What can hang from each mark
K640: K498
K249: K371
K951: K249
K423: K498
K791: K371
K371: K249 K306 K879 K926
K690: K498
K498: K407 K423 K595 K640 K690
K879: K371
K407: K371 K498

Every row comes from one small tree of marks. The marks that hang from a mark follow it in brackets, in the order of their numbers. Every link used is in the known rows. Which tree was each row made from?
Known rows
K690[K498[K595 K640]]: [ 0.39  0.97  0.88  0.69  0.49 -0.92  0.81  2.43 -0.25 -1.51 -0.97 -1.24
 -0.11  0.78  0.47 -3.87  0.36  0.07 -1.41  1.22 -1.21  0.40 -2.08  0.60
 -1.48  2.10  2.64  0.66]
K498[K423 K595 K640 K690]: [ 1.15  2.66  1.62  1.66 -0.09 -0.74  0.70  3.03 -0.46 -1.15 -0.25 -1.68
  1.01  1.68  1.39 -4.31 -0.24  0.67 -2.32  0.33  0.06  2.25  0.22  1.54
  0.39  1.63  3.07  0.39]
K249[K371]: [-1.27  0.71 -0.37 -0.89  0.61  0.97  1.19 -1.66  0.61 -1.65  0.13 -0.92
  0.50 -0.35 -1.53 -0.50 -0.31 -1.33  0.16  0.80  0.98  0.64 -0.80  1.82
 -1.93  1.39 -0.22 -0.20]
K498[K595 K640 K690]: [ 0.56  1.67  0.95  0.75  0.11 -0.44  1.10  2.74 -0.38 -1.73 -0.54 -1.73
  1.05  1.00  1.04 -3.49  0.04  0.67 -1.94  1.03 -0.11  0.56 -0.19  1.48
 -0.63  1.58  2.04  0.19]
K423[K498[K407[K371] K595 K640]]: [ 1.56  2.40  1.06  1.30 -1.05 -1.42  0.48  4.83  0.26 -2.42  0.00 -1.87
  1.34  1.86  1.34 -6.22  0.88  0.97 -0.60  2.76 -1.58 -0.28 -1.59  1.13
 -1.34  1.78  1.81  0.14]
K879[K371[K306 K926]]: [-2.07  0.24 -2.10 -0.65  1.58  0.29  0.18 -0.35  1.25 -3.40  0.98 -1.89
  0.81 -2.03 -2.31  0.44 -0.81 -0.77  0.04  0.93  1.47  0.06 -2.49  1.88
 -2.71  1.19 -0.81 -0.85]
K690[K498[K423]]: [-0.08  1.66  0.69  0.50  1.53 -0.26  1.18  0.22 -0.35 -0.27 -0.17 -1.40
  0.24  0.03 -0.56 -2.60 -0.81 -0.83 -1.20  0.57 -0.14  1.96 -1.25  0.41
 -0.39  2.06  1.34  0.32]
K951[K249[K371]]: [-1.33  1.05 -0.22 -0.51  0.65  1.69  1.14 -2.30  1.25 -1.97  0.23 -0.74
 -0.32 -0.10 -1.30 -0.20  0.69 -1.03  0.72 -0.01  1.85 -1.19  0.30  1.66
 -2.10  0.66  0.39  0.10]
K640[K498[K407[K371[K926]] K423]]: [ 1.01  1.94 -0.54  0.19  0.71 -0.54  0.51  4.02  0.12 -2.01  0.66 -3.04
  2.00  1.66 -0.29 -4.13 -0.02  0.50 -0.91  0.97 -0.63  1.70 -1.32  1.98
  1.11  1.51  0.82 -1.26]
K791[K371[K249 K306 K879 K926]]: [ 0.09  1.34 -2.80 -2.43  3.28  0.18  0.08 -0.15  1.04 -6.53  0.56 -3.92
  3.10 -0.81 -3.18 -0.93 -0.45  0.19 -0.22  0.04  2.46  1.73 -4.60  3.28
 -2.94 -0.20 -0.82 -1.41]
K951[K249[K371[K879 K926]]]: [-1.31  0.64 -1.56 -1.53  1.35  1.05  0.30 -1.02  1.73 -3.08  0.82 -2.75
  0.53 -0.57 -2.34 -0.14  1.24 -0.13  0.40 -1.14  2.86 -0.25 -2.04  1.94
 -3.69  0.14  2.06 -0.83]
K371[K249]: [ 0.51  0.55 -0.44 -0.83  1.97 -0.71  1.39 -1.17  0.80 -2.39 -0.69 -2.11
  0.98 -0.70 -1.36 -0.06 -0.67 -0.41  0.51 -0.05  0.78  0.30 -0.42  1.54
 -1.46  0.47 -1.28 -0.63]
K498[K407 K423 K595 K640 K690]: [ 1.50  3.33  1.46  1.77 -0.32 -0.74  0.88  4.74 -0.66 -2.42 -0.81 -1.95
  1.55  2.72  2.07 -5.58 -0.42  0.56 -2.54 -0.05 -0.35  3.09  0.45  1.83
 -0.40  2.03  3.47  0.53]
K690[K498[K407[K371[K879]] K423 K595]]: [ 1.76  3.85  0.86  0.41  1.01 -0.79  0.42  4.72 -0.84 -2.22  0.01 -2.92
  2.16  1.42  0.39 -4.92 -0.65  0.71 -1.08  0.81 -1.28  1.65 -1.76  0.45
 -2.04  2.27  3.49 -0.25]
K423[K498[K407[K371[K879 K926]]]]: [ 0.59  1.57 -1.18 -0.76  0.88 -1.11  0.40  3.59  0.54 -2.97  1.22 -3.99
  2.52 -0.01 -1.14 -4.30  0.45  1.00 -0.25  1.63  0.31  0.49 -3.72  1.16
 -2.91  1.13  1.15 -1.30]
K371[K249 K306]: [-0.51  0.58 -1.55 -1.20  2.31  0.01  0.66 -1.21  0.80 -3.77 -0.28 -2.46
  1.60 -1.16 -2.45  0.03 -0.66 -0.11 -0.04  0.26  1.32  0.92 -1.57  2.05
 -2.12  0.43 -1.92 -0.55]
K407[K371[K306 K926] K498[K640 K690]]: [-0.43  1.17 -2.27 -0.62  1.07  0.91  0.11  5.14 -0.46 -2.59  1.53 -3.60
  1.54  0.33 -1.19 -4.26  0.01  1.15 -2.02  3.00  0.60 -1.57 -2.66  2.50
  0.57  1.58 -0.07 -1.44]
K407[K371[K879 K926] K498[K423 K640 K690]]: [ 1.63  2.19 -0.81 -0.03  1.03 -0.32  0.11  5.91 -0.76 -1.15  1.57 -4.34
  1.62  1.13 -0.37 -4.96 -0.39  1.66 -2.07  1.35  0.85  0.04 -1.91  1.95
  0.91  1.47  2.63 -1.57]
K690[K498[K407[K371] K423]]: [ 0.77  2.89  0.30  0.55  0.95  0.14  1.15  2.84 -0.79 -1.19  0.48 -1.85
  1.26  1.05  0.32 -4.33 -0.95 -0.81 -0.69  1.42 -1.28  1.10 -0.91  0.87
 -0.72  2.36  1.21 -0.45]
K498[K407[K371[K879 K926]] K423 K595]: [ 1.77  3.20 -0.69 -0.13  0.52 -1.63 -0.21  4.83  0.51 -3.02  0.51 -3.88
  2.79  0.90 -0.13 -3.97 -0.31  0.94 -0.67 -0.19  0.08  2.18 -1.86  1.54
 -1.60  1.38  3.78 -1.13]
K879[K371]: [-0.72  0.68  0.08  0.12  1.01 -0.05  1.42 -1.22  0.61 -1.43  0.29 -0.60
  0.15 -1.38 -0.93  0.64 -1.47 -1.30  0.77  1.22  0.57 -0.78  0.00  1.18
 -1.80  1.33 -0.81 -0.32]
K640[K498[K423 K595]]: [ 1.20  1.88  1.76  1.09  0.54 -1.24  0.66  2.06  0.02 -0.76 -1.05 -1.50
  0.99  1.43 -0.17 -2.89 -0.01  0.99 -1.26  0.61 -0.14  2.14 -0.38  0.81
  1.74  1.37  1.55  0.43]
K407[K371]: [-0.10  0.97 -0.83 -0.72  0.73 -0.04  1.32  0.05  0.27 -0.78  0.88 -1.73
  1.43 -0.86 -0.98 -1.13 -0.73 -0.72  0.55  1.96 -0.35 -1.31 -0.34  1.25
 -0.26  1.15 -0.55 -1.01]
K407[K371[K249] K498[K423 K595 K640]]: [ 3.35  2.90  0.91  0.90  0.37 -1.63  0.20  4.54  0.12 -1.87 -0.44 -2.26
  0.20  1.72  0.41 -4.09 -0.19  1.43 -0.21  1.38 -0.32 -0.98  0.03  1.57
  1.67  1.22  1.12 -0.59]

Which tree is each row?
[-0.89  0.54 -2.03 -0.88  2.49 -0.02 -0.09 -0.71  1.75 -5.02  0.41 -2.41
  0.85 -1.95 -2.36  1.11 -0.79 -0.32  0.68  0.09  1.96 -0.03 -2.48  2.44
 -3.45  0.40 -2.25 -1.14]	K879[K371[K249 K306 K926]]
[ 3.61  3.29  0.37  0.41  0.56 -1.77 -0.15  4.83  0.27 -3.96 -0.28 -3.51
  2.29  1.90  0.64 -4.29 -0.22  1.17 -0.29 -0.39 -0.38  1.88 -0.77  2.17
 -2.28  0.94  2.54 -0.69]	K498[K407[K371[K249 K879]] K423 K595 K640]
[-0.46  0.77 -2.80 -1.05  1.66  0.19 -0.42  5.01 -0.22 -4.49  1.33 -4.34
  2.64  0.31 -1.37 -4.70  0.30  0.46 -1.66  1.36 -0.64  1.18 -5.23  2.11
 -4.20  1.89  1.90 -1.08]	K690[K498[K407[K371[K306 K879 K926]] K640]]
[ 0.52  1.80  0.71  1.19  0.50 -0.08  1.09  1.65 -0.55 -0.61  0.32 -1.83
  1.06  1.13  0.57 -3.56 -0.68 -0.18 -2.13  0.41  0.43  2.18  0.14  1.82
  0.24  1.68  1.72 -0.04]	K498[K423 K640 K690]
[-2.58  0.29 -2.46 -1.53  1.12  1.21 -0.06 -0.78  1.20 -3.73  0.94 -2.10
  1.18 -0.96 -2.93 -0.52  0.37 -0.83 -0.49  0.56  1.90  1.44 -3.28  2.62
 -2.80  1.19 -0.29 -0.66]	K249[K371[K306 K926]]
[ 1.71  1.46  0.01 -0.65  1.67 -0.07  1.21  2.58  0.04 -3.38 -0.48 -2.74
  2.03  1.24 -0.58 -2.53 -0.33  0.71  0.37  1.30 -0.78 -0.23 -0.45  2.04
 -0.43  0.69 -2.22 -1.05]	K640[K498[K407[K371[K249]]]]
[ 0.91  1.26  0.16  0.60 -0.42 -1.41  0.91  3.41  0.14 -2.79 -1.22 -1.73
  1.18  1.50  0.96 -3.86  0.03 -0.10 -1.09  0.44 -0.82  1.47 -0.56  1.52
 -1.46  1.87  2.72  0.43]	K498[K407 K595 K640]
[-0.01  0.80 -3.12 -2.30  2.77 -0.16 -0.36  1.07  1.20 -4.70  1.30 -4.69
  2.98 -1.64 -3.25 -0.40 -0.10  0.91  0.43  0.25  1.52  0.15 -3.76  2.53
 -3.42  0.04 -0.99 -2.09]	K407[K371[K249 K306 K879 K926]]
[ 0.47  1.92  1.58  0.90  1.36  0.40  1.34  1.70 -0.73 -0.39 -0.03 -2.07
  1.50  1.28 -0.24 -3.22 -0.63  0.72 -2.25  0.87  0.32  2.22  0.16  1.42
  1.86  1.32 -0.01 -0.18]	K640[K498[K423 K690]]
[ 0.25  2.08 -0.40 -0.13  0.58  0.18  0.47  4.35 -0.35 -3.71 -0.29 -2.38
  2.76  1.33 -0.66 -3.75  0.12  1.23 -1.11  2.43 -1.17  0.42 -1.47  1.77
 -0.24  1.52 -0.35 -0.34]	K640[K498[K407[K371[K306]] K595]]
[ 2.46  1.64 -0.09  0.00  1.06 -1.17  0.39  3.58  0.37 -3.95  0.37 -3.72
  2.17  0.99 -0.22 -4.67  0.56  1.33  0.11  1.34 -0.17  0.28 -2.65  1.76
 -3.62  0.56 -0.03 -0.96]	K423[K498[K407[K371[K249 K879]] K640]]
[ 1.14  2.85  2.31  1.44  0.78 -0.30  1.00  3.05 -0.72 -0.88 -0.74 -1.93
  1.42  1.88  0.46 -3.86 -0.30  1.51 -2.41  0.73 -0.01  2.20  0.21  1.03
  1.95  1.41  1.38  0.30]	K640[K498[K423 K595 K690]]
[-2.67  0.66 -2.38 -1.28  1.19  1.94 -0.15 -1.56  2.02 -3.97  0.95 -1.97
  0.45 -0.71 -2.70 -0.34  1.42 -0.55 -0.01 -0.20  2.76 -0.36 -2.16  2.47
 -2.97  0.37  0.31 -0.49]	K951[K249[K371[K306 K926]]]
[ 0.99  1.06 -1.20 -0.11  0.26 -1.20  0.01  4.68  0.54 -3.11  1.31 -4.06
  2.19  0.74 -0.32 -5.51  1.10  1.15 -0.70  1.66 -0.11  0.62 -4.06  1.71
 -3.13  1.28  2.00 -1.17]	K423[K498[K407[K371[K879 K926]] K640]]
[ 0.84  2.19  0.81  0.83 -0.07 -0.40  1.10  4.56 -0.52 -2.89 -0.89 -2.08
  1.73  2.10  1.73 -4.85 -0.18  0.57 -2.22  0.71 -0.34  1.52 -0.10  1.87
 -1.37  1.93  2.48  0.38]	K498[K407 K595 K640 K690]
[ 1.23  2.26  0.54  0.64 -0.09 -0.50  0.72  5.09 -0.59 -2.37 -0.31 -1.83
  1.02  1.80  1.42 -5.46  0.15  0.29 -1.03  2.09 -2.36 -0.33 -1.61  1.14
 -1.89  2.48  2.43  0.03]	K690[K498[K407[K371] K595 K640]]
[-0.66  0.89 -0.92 -0.53  2.38  0.45  0.55 -1.60  1.03 -4.32  0.06 -1.53
  0.82 -1.76 -2.08  1.42 -1.30 -0.64  0.88  0.66  1.53 -0.28 -1.05  2.05
 -3.29  0.57 -2.86 -0.51]	K879[K371[K249 K306]]
[ 0.12  1.36 -0.09  0.42  0.46  0.21  1.58  3.10 -0.61 -2.34 -0.17 -2.29
  1.72  1.49  1.09 -4.11 -0.52 -0.37 -2.12  0.77 -0.18  1.62 -0.17  2.11
 -1.49  1.75  1.11  0.03]	K498[K407 K640 K690]
[-1.94  0.59 -1.84 -1.69  1.51  1.48  0.16 -1.05  0.37 -3.46  0.79 -2.47
  2.00 -1.03 -3.26  0.06 -0.29 -0.55 -0.57  0.46  1.96  1.88 -2.83  2.20
 -3.97  1.01 -0.13 -0.33]	K249[K371[K306 K879]]
[ 1.31  2.38  0.51  0.50  0.47 -0.06  0.79  5.07 -0.88 -2.59  1.17 -3.56
  2.69  1.45  0.79 -6.15  0.27  1.48 -1.61  2.39 -0.43  0.47 -2.09  1.58
 -2.71  1.51  1.13 -0.67]	K423[K498[K407[K371[K879]] K640 K690]]
[ 1.39  2.62  1.41  1.69  0.07 -1.25  0.54  4.47 -0.58 -2.00 -1.16 -1.54
  0.45  2.40  1.55 -5.77 -0.02 -0.03 -2.14  0.22 -1.44  2.99 -1.35  0.88
 -1.22  2.64  4.04  0.88]	K690[K498[K407 K423 K595 K640]]
[-2.28  0.16 -2.88 -2.00  1.71  1.08 -0.42 -0.18  1.17 -4.09  1.15 -3.32
  2.04 -1.23 -3.57 -0.29  0.31 -0.13 -0.69  0.04  2.38  2.11 -4.33  2.58
 -4.16  0.87  0.59 -0.92]	K249[K371[K306 K879 K926]]
[-2.32  0.67 -2.71 -1.85  1.77  1.76 -0.45 -1.03  1.73 -4.40  1.12 -3.08
  1.24 -0.95 -3.42 -0.04  1.29  0.09 -0.20 -0.80  3.21  0.31 -3.08  2.43
 -4.45  0.07  1.37 -0.63]	K951[K249[K371[K306 K879 K926]]]
[ 2.63  3.55  1.84  1.26  0.20 -0.74  0.63  5.53 -0.02 -4.21 -0.19 -2.68
  1.86  2.35  1.91 -6.49  0.75  2.12 -0.93  2.20 -0.88 -0.27 -1.07  1.95
 -1.99  1.28  0.13 -0.32]	K423[K498[K407[K371[K249]] K595 K640 K690]]
[ 2.72  2.54  0.15  0.08  1.77 -0.69  0.17  4.10 -0.49 -3.48  0.20 -3.75
  1.71  1.61  0.29 -4.78 -0.47  0.52 -0.70  0.09 -0.89  1.88 -2.08  1.74
 -3.12  1.38  1.61 -0.84]	K690[K498[K407[K371[K249 K879]] K423 K640]]
[ 2.01  1.98 -1.50 -0.41  1.87 -0.43 -0.50  3.69 -0.18 -3.24  0.79 -4.02
  1.73  0.43 -1.96 -3.04 -0.48  1.36 -0.74  1.13  0.98  0.20 -2.09  2.27
 -0.54  0.67 -0.04 -1.07]	K407[K371[K249 K306 K879] K498[K423 K640]]
[ 1.47  1.86 -0.44 -1.68  2.70 -0.05  1.23 -1.00  0.44 -4.46 -0.27 -2.74
  2.45 -0.24 -1.80 -0.83 -1.01 -0.35  0.44  0.27  1.53  0.86 -2.12  2.33
 -2.08 -0.02 -0.73 -0.98]	K791[K371[K249 K879]]
[ 2.01  3.99  1.27  1.53 -0.55 -0.42  0.59  5.75 -0.76 -2.13  0.28 -2.19
  2.03  2.65  2.39 -5.98 -0.41  0.85 -1.84  1.19 -1.13  1.42  0.67  2.00
 -0.02  2.03  2.84 -0.30]	K498[K407[K371] K423 K595 K640 K690]
[ 0.41  1.75 -1.73 -2.03  3.04  0.57  0.57 -0.95  0.40 -5.88  0.17 -3.10
  3.05 -0.74 -2.80 -0.65 -0.94 -0.06 -0.13  0.55  2.06  1.36 -3.13  2.79
 -2.67 -0.05 -1.48 -0.83]	K791[K371[K249 K306 K879]]
[-1.54 -0.07 -3.03 -1.88  2.20 -0.35 -0.05  0.50  0.77 -3.41  0.71 -3.93
  2.50 -1.67 -3.22 -0.48 -0.14  0.29 -0.99 -0.04  1.92  1.83 -3.98  1.78
 -3.01  0.69  0.93 -0.98]	K371[K306 K879 K926]
[ 1.02  2.71 -0.56  0.65  0.07 -0.14  0.51  5.20 -0.14 -2.41  1.39 -3.24
  2.12  1.87  1.31 -5.58 -0.28  0.32 -1.87  0.67 -0.37  1.70 -0.86  2.74
 -0.29  1.80  2.15 -1.21]	K498[K407[K371[K926]] K423 K640 K690]
[ 2.04  2.74  0.12 -0.41  0.84 -0.99  0.97  2.89  0.57 -4.02 -0.76 -2.45
  1.85  0.83  0.39 -2.53 -0.46  0.55  0.72  0.81 -0.55 -0.36 -0.03  1.83
 -1.73  1.03 -0.19 -0.89]	K498[K407[K371[K249]] K595]
[ 1.04  2.66  1.92  1.75 -0.35 -0.81  0.96  4.94 -0.31 -2.79 -0.73 -2.04
  1.43  2.36  1.87 -6.68  0.83  1.45 -2.49  1.81 -0.53  1.44 -1.29  1.22
 -1.50  2.04  2.25  0.74]	K423[K498[K407 K595 K640 K690]]
